Each row was made from one path, in order. Every step used is in the known rows, and no mark comes twice. Write each row's path.
In the rows, 128 means zero.
Known rows:
simana > guzos > vefu > lunud > sefu > zevad: [144 122 126 133 103 147 145 188 138 122 123 131 127  97  74 103 138 123
 125 148  99 152 131 154 132 163 180 112 116]
lunud > guzos > vefu > rupa > zevad > sefu > simana: [113 142 124 128 230 154  55 121  91 172 188  28 113 113 149 141 125 121
 123 146 134 119 112  90 169  75 137 136 129]
zevad > guzos > lunud > sefu: [127 125 142 151  79 122 117 159 130 111 101 134 143 134 132 122 125 146
 132 112 166 142 124 123 143 143  70  95 165]
vefu > rupa > guzos > lunud > sefu: [116 110 133 150 102 138 117 162 112  96  95 122 134 132 152 126 141 150
 120 117 165 113 134 134 174  92  80  66 158]
simana > rupa > zevad > sefu: [125 138 121 103 154 135 114 118  92  75 126  79 106 100 111 124 112 110
 153 162 124  95  98 127 189 129  84 158 110]
simana > guzos > vefu > rupa > zevad > sefu > lunud: [136 120 109 145 165 142 201 127 134  59 117   4 141 113 125 147 121 139
 153 127 150 104 133 174 146 142 113 166 100]
guzos > lunud > sefu > rupa: [124 128 133 139 121 114 134  93 125  81  86 119 160 149 129  98 121 159
 126 149 105 120 106 140 207 158 162 135 143]
vefu > lunud > sefu > rupa > zevad > simana > guzos: [147 105 138  89 104 118 242 136 175  76 108 134 133 144 119  75 100 155
 162 108  93  93 149 209  96 125 114 178 150]
vefu > lunud > guzos > sefu > simana > rupa > zevad: [114 149 133  80 202 109  52  85 136 165 200  76  94 148 154 109 123 118
 172 238  85 163 106 124 190  90 113 143 107]
zevad > sefu > lunud: [131 122 105 151 119 129 176 116 125  67  72  70 151 117  99 140 131 127
 138 107 151 102 118 141 117 180  87 150 110]
rupa > guzos > vefu > lunud > sefu > zevad > simana: [144 120 113 134  84 160 128 159 108 144 112 201 143 120  98 111 132 115
 108  61 139  82 137 107 113 145 108 119 174]
zevad > simana > rupa: [133 145 121 106 123 119 142 110 119 128  95 194 156 152 124 129 116 107
 144  78 156  73 125  95 131 163 106 165 127]
vefu > lunud > guzos: [120 125 123 131 110 104 133 163 134 172 167 182  99 127 127 130 139 113
 124 206 114 182 139  91  50 100 178  95 133]
zevad > sefu > simana > rupa > guzos > lunud: [109 139 117 125 113 108  58  83  90 139 115  93 134 171 156 154 126 126
 101 155 155 102 103  88 179 101  95  83 165]
rupa > guzos > vefu > lunud > sefu > simana: [125 119 135 109 201 130  77 132 128 157 142  75 138 138 134 113 131 159
 122 152 142 128 121 116 115  99 153 106 154]
lunud > sefu > zevad > guzos > vefu: [140 148 129 153 112 149  98 147 113 175 152 134 137 121 122 159 135 116
  95  95 170 163 120  70 130 176 148 115 139]
vefu > rupa > simana > guzos > lunud: [124 130 133 144  78 130 144 152 150 124 118 145 144 127 147 138 129 107
 113 105 131 136 144 165 118 100 103 117 142]
rupa > simana > guzos > lunud: [130 133 142 138  58 117 131 134 151 131 106 157 134 140 139 135 119 106
 104 116 120 136 134 165 111 116 110 114 143]
vefu > lunud > guzos > sefu: [108 124 112 138  99 111  93 120 112 153 169 199 103 147 116 131 143  99
 148 183 101 178 130 107  94  89 103  91 114]
vefu > rupa: [113 124 125 140 146 153 154 163 132 129 141 143 141  86 139 154 148 122
 148  95 148 134 151 119 116 114  97 131  96]
zevad > guzos: [125 138 137 125  75 120 146 133 152 164 140 164 128 128 142 156 135 122
 123  85 171 174 131  89  63 158  53 124 147]
rupa > zevad > simana > sefu > vefu: [134 113 159 123 140 126 104  96 118 106 119  99  93 110 141 119 100 166
 137  86 108  72 135 167 126 106 117 151 129]
zevad > simana > rupa > guzos > lunud > sefu > vefu: [134 113 125 124 137 105 105 106 106  84  68 110 147 146 135 130 110 171
 127 104 154  83 126 152 192 122 101 102 142]
sefu > lunud > guzos: [125 135 123 155 105 109 149 123 142 161 119 116 112 162 152 142 145 115
 106 148 138 156 132 104  98 146 159 104 114]
sefu > rupa: [122 136 131 120 127 112 153  71 138 114 111 141 148 142 132 123 129 138
 122 133  95 132 111 121 155 169 163 160 117]
simana > rupa > zevad: [127 148 149  84 161 119 105 103 140 124 152  95  96 121 153 127 117 117
 160 186 104 131 111 137 195 136 106 157  89]
lunud > sefu > zevad > simana > guzos > vefu > rupa: [137 122 117 154 142 171 182 186 122 125 127 136 158 108 122 141 135 123
 127  46 161  98 160 135 132 123 152 137 119]
lunud > sefu > vefu > rupa > simana: [126 128 121 129 182 167 106 160 134  98 107 138 150  70 135 116 150 121
 116  62 156 133 131 156 157 101  90 142 125]
vefu > lunud > sefu > simana: [124 120 140 105 193 129  93 146 148 141 129  87 142 113 113  92 130 155
 154 150 120 138 121 141 113 122 128 129 137]
lunud > guzos: [119 137 135 142  97 116 117 144 119 187 142 174  88 147 150 144 141 101
  97 147 126 155 132  82  95 114 162  89 120]

Which path is each row?
[114 133 130 102 148 110 106  69 138 124 192 115  95 141 146 103 124 130
 160 232  51 173 109 149 188 100 120 152 116] -> vefu > lunud > guzos > sefu > rupa > zevad
[146 117 149  98  75 125 216 135 167 123 115 149 110 140 136 117 102 125
 145  66 107  85 156 192  78 123  75 162 127] -> rupa > zevad > simana > guzos
[147 130 123 127 109 160 124 188 141 123 120 148 131  91  78  90 144 105
 108 131 104 155 124 156 135 155 169 120 134] -> rupa > simana > guzos > vefu > lunud > sefu > zevad
[142 107 139 104 118 131 224 138 165 105 121 116 122 120 140 128 105 145
 158  60 116  89 169 207 101 104  79 167 113] -> sefu > vefu > rupa > zevad > simana > guzos
[138 111 129 132 159 129 136 179 124  94 123 138 143  99  97 114 123 150
 149 168 142 134 131 131 100 130 177 121 130] -> guzos > vefu > lunud > sefu
[151 134 130 142  93 139 166 137 124 162 126 166 140 141 114 157 111 107
  99  58 134  92 147 125  89 155 184 143 120] -> sefu > zevad > simana > guzos > vefu
[142 129 127 138  68 166 133 159 117 136  85 207 142 108  91  97 133 103
 122  23 125  75 133 123 141 175  74 140 149] -> lunud > sefu > zevad > simana
[129 125 135 119 129 160 154 140 134 133 148 163 128  94 147 128 118 118
 163  57 130  80 152 137 128 108  32 173 137] -> vefu > rupa > zevad > simana
[122 130 139 164 100 113 133 120 133 149 117 101  92 174 164 122 142 128
 101 144 136 133 129 106  87 125 183 100 135] -> simana > sefu > lunud > guzos
[137 108 141 124 161 118 124 134 125  84  81  98 127  95 111 128 118 170
 138 110 128 122 129 172 160 143 130 118  93] -> lunud > sefu > vefu
[133 139 123 137 118 140  87 153 134 162 186 164 133 101 111 128 136 114
 106 155 144 178 123  86  47 128 165 135 177] -> rupa > simana > sefu > zevad > guzos > vefu > lunud
[121 116 130 108 108 120 147  87 124 100  85 129 123 174 161 111 143 157
  88 118 133 113 112 123 162 122 122  98 162] -> lunud > sefu > rupa > guzos
[112 135 119 127 120 114 122  43 121 108 119 159 147 160 124 121 133 126
 139 133  84 138 106 130 183 150 118 153 107] -> guzos > sefu > rupa
[108 151 112  97 193 100  57  82 121 171 160 123 137 175 132 119 134 112
 153 196 119 153 107  89 153 112 140 128 113] -> vefu > lunud > guzos > sefu > simana > rupa
[132 132 122 110 161 107 139 116 149 140 203 121 144 115 126 145 115 149
 147 213 124 189 125 101  85 135 168 161 150] -> sefu > rupa > zevad > guzos > vefu > lunud
[136 133 114 119 124 144  98 161 112 128 126 134 127 116  96 111 149 121
 112 167 125 144 113 107 173 156 168  94 133] -> simana > rupa > guzos > vefu > lunud > sefu > zevad
[124 139 153 147  67 157  79 136 117 154 127 138  84 106 111 110 146 106
 100 106  89 121 117 116 138 155 147 112 123] -> simana > sefu > zevad
[128 122 146 156 109 124 149 104 149  95  87  73 123 146 141 120 133 150
 132 113 138 101 127 148  92 161 136 140 122] -> simana > sefu > lunud
[133 140 109 176 148 124 120 122  90 149 135  97 130 151 134 174 128 112
  87 146 166 125 120  70 111 139 217 114 117] -> zevad > sefu > lunud > guzos > vefu
[122 114 106 133 139 101 127 152 108 131 153 135 104 109 104 136 128 131
 124 203 116 166 132 109  77  94 175  99 126] -> zevad > sefu > vefu > lunud > guzos
[108 134 123 147  89 120  81 102 100 167 150 194  96 161 135 141 144  90
 127 137 111 160 124 101 130  98  96  87 104] -> lunud > guzos > sefu
[143 142 132 128 141 127 152 105 137 136 123 138 147 151 141 144 119 113
  80 106 133 128 124 134 111 135 222 156 125] -> sefu > rupa > simana > guzos > vefu
[117 116 121 136 180 138 146 143 132 112 135 108 143  73 134 166 139 150
 151 100 142 139 153 146 139 112 107 133  79] -> sefu > vefu > rupa
[138 136 145 127 166 119 131 116 137 178 145  87 133 153 142 165 111 130
 104 112 136 123 136 128  89 127 209 134 102] -> sefu > simana > guzos > vefu
[124 108  96  97 143  97 122  91 124  98 133 169 146 130 103 135 120 148
 167 158 122 128 137 146 100 102  80 127 130] -> zevad > simana > rupa > guzos > sefu > vefu > lunud
